Each row comes from the steps of one path. Every step used is in the known rows, and no mark comes twice. Write the path behind each row, first mark first.
Known rows
T, L, J, R: [-41   7  25 -18  34  33  60 -16  -5   1  -3 -13  80 -15  15  42   9  -8
   0 -47 -20  -7  18 -50 -80  81  37  10   2 -15   2  25  62]
J, R, T, L, V, Q: [ 20  -6  31 -13  33  41  50 -13  41 -28   0   0  43 -30 -25  -9  14   7
 -22 -25   5 -69 -15 -48 -88  66  29 -33 -18  -5   3  26  50]
Q, V, L, J, T, R: [ -3  -2  34  -7  -2 -19  67  -9  10 -17  33 -46  39  19   6  13 -21 -46
  -6 -26  10  14  -2  71 -65  86  26  -4 -38 -30   5  40  54]
N, R, T: [-43 -24  62 -20  49  -3 -15  29 -20 -31 -17  -9 -21  -4  -5  -3  27 -19
 -48 -33 -26 -49   2   5 -76   7  40 -13  -9 -16  -5  14  37]
R, N: [-46 -32  44  -2  33  44  30 -22 -38   1 -24 -25 -22   5 -25   2  21  35
 -52 -23 -17 -35   1  30 -32  45  55   5  -4 -19  -1  42  25]
R, T, L, V: [  7  -6  18  -7  51  65  24 -10   2 -48  -7   1   5 -46 -24  -2   9  46
 -52 -27  -1 -48 -18 -26 -45  53  26 -45  30  -2  14   6  17]
J, T, L: [-35  23  20 -12  33  85  48 -17  -3 -24 -29   0  48 -29  15   3  -3  -4
 -39 -41 -11 -53  -3 -37 -25  46  29   4  24 -47  21  25  39]
V, L: [-15 -23  62   0  47  34  55 -14 -29  10  -6 -50 -17   6  -8   9   9   7
 -59  -2 -14  -1  13  35 -39  47  51  -1 -11   3 -10  42  22]
N, R, T, L: [-42  -1  39 -22  73  17  -7  29 -12 -43 -13   0  23 -28   6   4  21 -14
 -42 -54 -32 -44   3 -50 -67  12  40 -20  13 -12  -2  10  49]
T, L, V: [  3   0  36  10  64  91  54 -32  -5 -26  -3 -18  12 -40 -15  11  -5  50
 -54 -40 -16 -23 -12 -23 -33  73  31 -16  38  -2  14  24  14]
Q, L, J, T: [-13  19  12  -6  -3  32  38  -9 -11 -14 -22 -54  38 -18  -6  26  -5 -24
 -22 -19   6  -6   7  30 -47  66  31  17 -17 -25   4  27  52]
N, R: [-45 -14  78 -10  56  28  20  11 -28  -8 -12 -37  -7   6  -3   7  15  -7
 -43 -45 -38 -32  10   8 -60  27  46  11  -3 -24  -3  32  35]
V, Q, L, J: [ 16 -16  51  19  32   6  45 -10 -21  13 -11 -77  16 -15 -38  25  -7 -36
 -25   1  12  33   8  19 -54  84  41  15 -36  24 -13  44  57]
J, R, N: [-55 -20  55 -11  23  28  39 -24 -13   9 -15  -4   9  26 -16  14  24  35
 -31 -37 -21 -69  15  27 -66  46  51  18 -26 -35  -8  57  43]
R, J, T, L: [-39  17 -11 -36  29  57  49  -6 -10 -24 -35  -9  53 -24   6 -27  -5  -3
 -36 -25   6 -74   5 -43 -28  23  52  -9  19 -50  52  15  50]
Z, N: [-38 -36  91 -22  11  17  32  -8 -40  25 -26 -52 -32 -16  20  -6  24   1
 -31 -34  -4  -3  -8   1 -12  22  49   4  17 -20  10  34  38]
Z, N, R, J, T: [-54  11  62 -66   1  -6  18  26 -20  -2 -38 -58  -3   1  41 -56  20 -45
 -22 -62 -10 -69  -5  -2 -37 -23  69   3   4 -64  41  14  75]
T, L, J, R, N: [-50   4   9 -19  31  34  55 -17 -10  -3 -10  -6  69  -3   8  35  16  11
  -6 -54 -21 -26  17 -35 -77  84  53   9  -3 -28  -7  34  68]
T, R, J, L, V: [ 16 -47  18 -23  14  26  22 -10  12  -6  23   6  -1 -15 -59 -12   3  53
 -47 -39  27 -63 -18  -2 -48  78  28 -16   5 -28  58  15  23]
Z, N, R, T, L, V: [-10   0  67 -35  48  27   4  21  -1 -39 -11 -33 -10 -50  28 -18  24  -4
 -35 -87 -24 -28 -29 -44 -47  21  40 -33  40 -10   8   1  53]
N, R, T, L, V, Q: [ 15   5  41  -7  73  39  20  13  22 -43  -1 -28   9 -37 -17 -19   5 -13
 -51 -45 -11 -46 -18 -42 -72  46  33 -36  -2   4  -3  12  39]
R, J, L, V, Q: [ 43 -24  29  -7  25  49  50 -18  20  -8 -17 -44 -12 -35 -63 -43   1   7
 -57   3  43 -58 -17 -26 -44  74  38 -15  -7 -12  30  32  19]
T, L, V, Q: [ 26  -4  44  16  62  83  74 -29   8 -11  -8 -41  16 -32 -27  -3 -11  23
 -53 -27   3 -16 -15 -37 -33  88  35 -17  15   1   8  35  23]
V, L, T: [ -8  -8  17  -4  31  54  49 -35 -29   9 -10 -57 -11 -13 -26  32 -21  -1
 -73 -13 -14   2  13  29 -38  56  58   8   1 -10 -17  31  26]
Q, L, T, R, J: [ -4 -31  -3 -19   3 -11  -2 -13 -33  14  19 -21  12   2 -56  24 -28  30
 -53 -32   6 -34  12  48 -51  54  57   7 -17 -14  50  18  60]
N, Z: [-50 -58  74 -12  49  31  30  -8 -46  21 -22 -68 -21  10 -18 -12  28  17
 -16 -17 -18 -26  -7 -21 -30  28  51 -10   9  -6   0  38  24]
Q, V, L, J: [ -2  -6  53  14  46  -5  72 -14 -21 -11   4 -86   3   2  -7  21  -6 -36
 -25   4  -5  44  16  53 -50  80  43  -3 -23  11 -30  43  39]
J, L: [-16 -24  60   2  27  48  25 -13  -6  -7 -22 -16   3 -34 -28   9  23  11
 -49 -18  11 -31  -2 -31 -28  70  19  17  14 -24   6  40  14]
R, J: [-36 -28  34 -24  27  15  30  -7 -45   6 -24 -26 -20   5 -28 -17   8  17
 -47   1   2 -55  10  10 -37  15  60  -5  -2 -23  32  23  32]
L, J: [-27 -27  34 -11  28  25  44 -13 -44  13 -13 -42   4  -4 -12  32   6 -10
 -26 -13  -8  13   8  10 -50  68  41   4   5 -15  -5  17  30]
N, R, T, L, J: [-41   2  15 -26  59   5  -1  28 -18 -42 -11 -18  41 -34  12  23  21 -42
 -24 -55 -23  -7   6 -57 -82  34  40 -21  12 -11  -7 -11  57]
R, T: [-30 -37  44 -13  27  13   3   3 -27 -12 -27   3 -18 -16 -22  -2  25   2
 -45  -1  -2 -47  -5   7 -51  21  36 -23  -4 -11   2  19  25]

Which path is each row?
[ -2  -3  23 -18  40  49  37 -13  26 -39   1  23  39 -30 -16   4  19  37
 -26 -41 -10 -72 -10 -35 -85  56  26 -31   9 -13  11  16  42] | J, R, T, L, V
[  3   2  31  19  39  25  56 -33 -18 -15   2 -75 -10  -5 -21  18 -33  -9
 -59 -12  -3  16  13  59 -40  77  46   4 -10   3 -22  52  30] | Q, V, L, T
[-19 -42   4  -8  -9  46  -2 -30   2  -3   6  18  16 -26 -52  34  -2  27
 -58 -64  11 -39 -12 -11 -40 100  32  22   4 -54  13  30  30] | J, L, T, R, N
[-16 -15 -20 -23   8  53   5 -23 -16  -7 -37 -22   6 -45 -46  -2 -12  10
 -59 -15  30 -50   6 -35 -36  61  54   8  18 -40  29  16  28] | R, J, L, T
[-42 -28  95 -39  21 -23 -20  37 -28  -8 -29 -42 -40 -17  29 -20  40 -28
 -35 -52 -22 -27 -12 -10 -54 -16  49  -9   8 -18  -1  12  57] | Z, N, R, T
[-62 -57  61 -13  45  39  27 -12 -47  15 -29 -68 -27  16 -24 -21  35  37
 -26 -27 -14 -36  -4  -7 -27  27  64  -6   1 -11  -4  45  25] | R, N, Z
[-23 -39   8  -5  13  21  31 -34 -21  12  25 -27 -10  16 -39  35 -16  29
 -75 -47 -11 -10   7  60 -49  72  63   3 -22 -25  -2  37  40] | V, L, T, R, N
[ 35 -49  33 -15  12  13  36 -11  28   0  20 -17   2 -17 -70 -28  -1  25
 -45 -20  37 -60 -23 -14 -54  87  36 -17 -18 -12  53  25  30] | T, R, J, L, V, Q
[-12 -40  11  -7  -7  41   2 -27   1  -1  16  11  17 -33 -48  41 -11  13
 -46 -54  10 -24 -10 -20 -45 105  19  20  12 -37  28  20  23] | J, L, T, R
[-16 -28  18   8   2  21   0 -23 -26   5  15 -13   0   2 -56  53 -26  52
 -56 -54 -10 -23   6  64 -41  84  50  16 -19 -27  16  41  54] | Q, L, T, R, N
[ 14 -24  78  24  42  18  46  -9 -14  11 -19 -57  -2  -6 -38   7   2  -4
 -43   4   4  -5   7  27 -42  60  41  15 -38  18  -5  60  45] | V, Q, L
[-35 -27  48 -21 -10  28  29  -8  -6  -3   9  19  24  15  -6   8  -6  -5
 -29 -40  -6 -58 -11  28 -40  56  28   7 -10 -60  36  30  36] | J, T, R
[  1 -25   7  -9  16 -30  37 -15 -20   0  30 -48   1  21 -39   0 -41  -5
 -46 -19  10 -17  12  70 -48  66  63  -9 -22 -16  29  34  55] | Q, V, L, T, R, J
[-40 -55  23  -2  19  14  -5 -17 -36   9  12 -64  -5  23 -58  24  -6  47
 -29 -57 -14 -15  -8  28 -42  62  58   7 -15  -5  11  42  58] | Q, L, T, R, N, Z
[-12  -9  22 -12 -15  -2  32   0  -5  -4  20 -15  51   2 -12  36 -13 -13
 -10 -44   5  -6   2  38 -61  81  19  13 -29 -36  24  24  61] | Q, L, J, T, R
[-10 -35  23  -7  10  17  32 -33 -20  17  29 -26  -1   8 -25  43 -32   4
 -59 -38 -13   3   6  43 -51  72  51   3 -10 -16   9  27  35] | V, L, T, R
[-39  -7  28 -23  37  22  17   3   6 -18 -13  31  49 -20   1   9  28   7
 -17 -30 -13 -67   8 -50 -78  31  31 -16  -5 -18   6  26  56] | J, R, T, L
[-53 -22  83 -53  29 -23   7  28 -47  19 -34 -65 -31  -1  27 -38  21 -19
 -30 -55 -16 -36   6  -2 -41 -20  75   0  10 -30  34  13  65] | Z, N, R, J
[ 28 -25  66  13  35  57  61 -32  -1   4  -5 -55 -29 -11 -43  -9  -8  17
 -54  -9   7 -26 -20  20 -42  80  38 -10 -11   2  -1  38  11] | L, V, Q
[ -5 -12  79  22  55   9  69 -15 -18 -13  -4 -68 -19  11  -8   2  -2  -7
 -45   0  -5   7  11  62 -40  58  40  -3 -20  14 -19  60  31] | Q, V, L
[-47  -8  71 -39  45  -3  -9  37 -21 -24 -26 -28   2 -37  45 -12  36 -34
 -28 -74 -24 -20 -10 -65 -49  -6  45 -12  29 -19   7   6  69] | Z, N, R, T, L
[-62 -48  16 -40  -6  12  31   0 -21   9   5 -47  28  32 -14  -6  19 -12
   8 -58   0 -33 -18  -3 -51  57  51  -6 -14 -51  17  16  58] | L, J, T, R, N, Z
[-14  11   7 -24   5  33  70 -18 -11 -10 -11 -60  29  -4   4  10  -4 -42
 -36  -9  -4   1   8  27 -52  57  45  -4 -15 -35 -10  21  44] | V, L, J, T
[-66 -83  62 -21  24   0  18  -4 -39  23   6 -36 -14  37 -29  -7  32  45
 -16 -48 -14 -39 -12   3 -36  40  54  -6 -11 -15  11  39  38] | T, R, N, Z
[-73 -50  66 -24  26  23  38 -12 -20  18 -19 -51   5  36 -17 -13  45  28
   1 -37 -24 -65   3 -15 -66  31  58   2 -21 -24  -8  56  52] | J, R, N, Z
[ -36  -25   19  -29    0  -14   18    5  -14   -7  -11   -1   32   -1
   -8   19   28  -25    3  -11   -3  -37   10   -6 -103   46   38   -7
  -25  -20  -12    8   54] | L, J, R, T
[-10   4  56  -2  28 -22  77 -14   1  -2  17 -69  34  22   1  25   4 -31
   1 -10  -9  19  24  48 -91  77  38  10 -48   2 -30  58  63] | Q, V, L, J, R
[ 15 -36  41  19   7   3  19 -23  -9  20  25 -33  18  -9 -55  39 -39  -2
 -46 -30   4   5   2  38 -51  91  39  21 -40  -3  11  45  53] | V, Q, L, T, R
[  2 -24  43  13  26  -7  45 -29  -8  -4  38 -47  -1  14 -31  31 -34  -6
 -42 -34  -3  12   5  71 -51  98  38   5 -23  -4  -2  48  40] | Q, V, L, T, R
[-70 -25  22 -31  45  34  40  -7 -19   4 -13 -57  60   5   1  13  39  13
  23 -56 -24 -16   7 -70 -77  61  59   1   0 -14  -8  33  75] | T, L, J, R, N, Z
[-44 -59  56  -9  12   9  20 -10 -31  16  10   8  -7  20 -32  17   9  39
 -45 -47  -8 -43  -3  44 -40  61  50   4 -15 -27  20  37  35] | T, R, N
[-13 -19  34 -10  38  18  64 -18 -36  12  -4 -69  -2   1  -5  25   4 -19
 -39  -3 -16  39  16  24 -58  63  54  -4 -12   0 -22  22  32] | V, L, J
[ 26 -11  40 -20  46  34  35   4  25 -18 -10 -56  -9 -22 -45 -46   7  -6
 -54 -32  13 -60 -13 -28 -69  58  47  -6 -16 -12  21  30  37] | N, R, J, L, V, Q
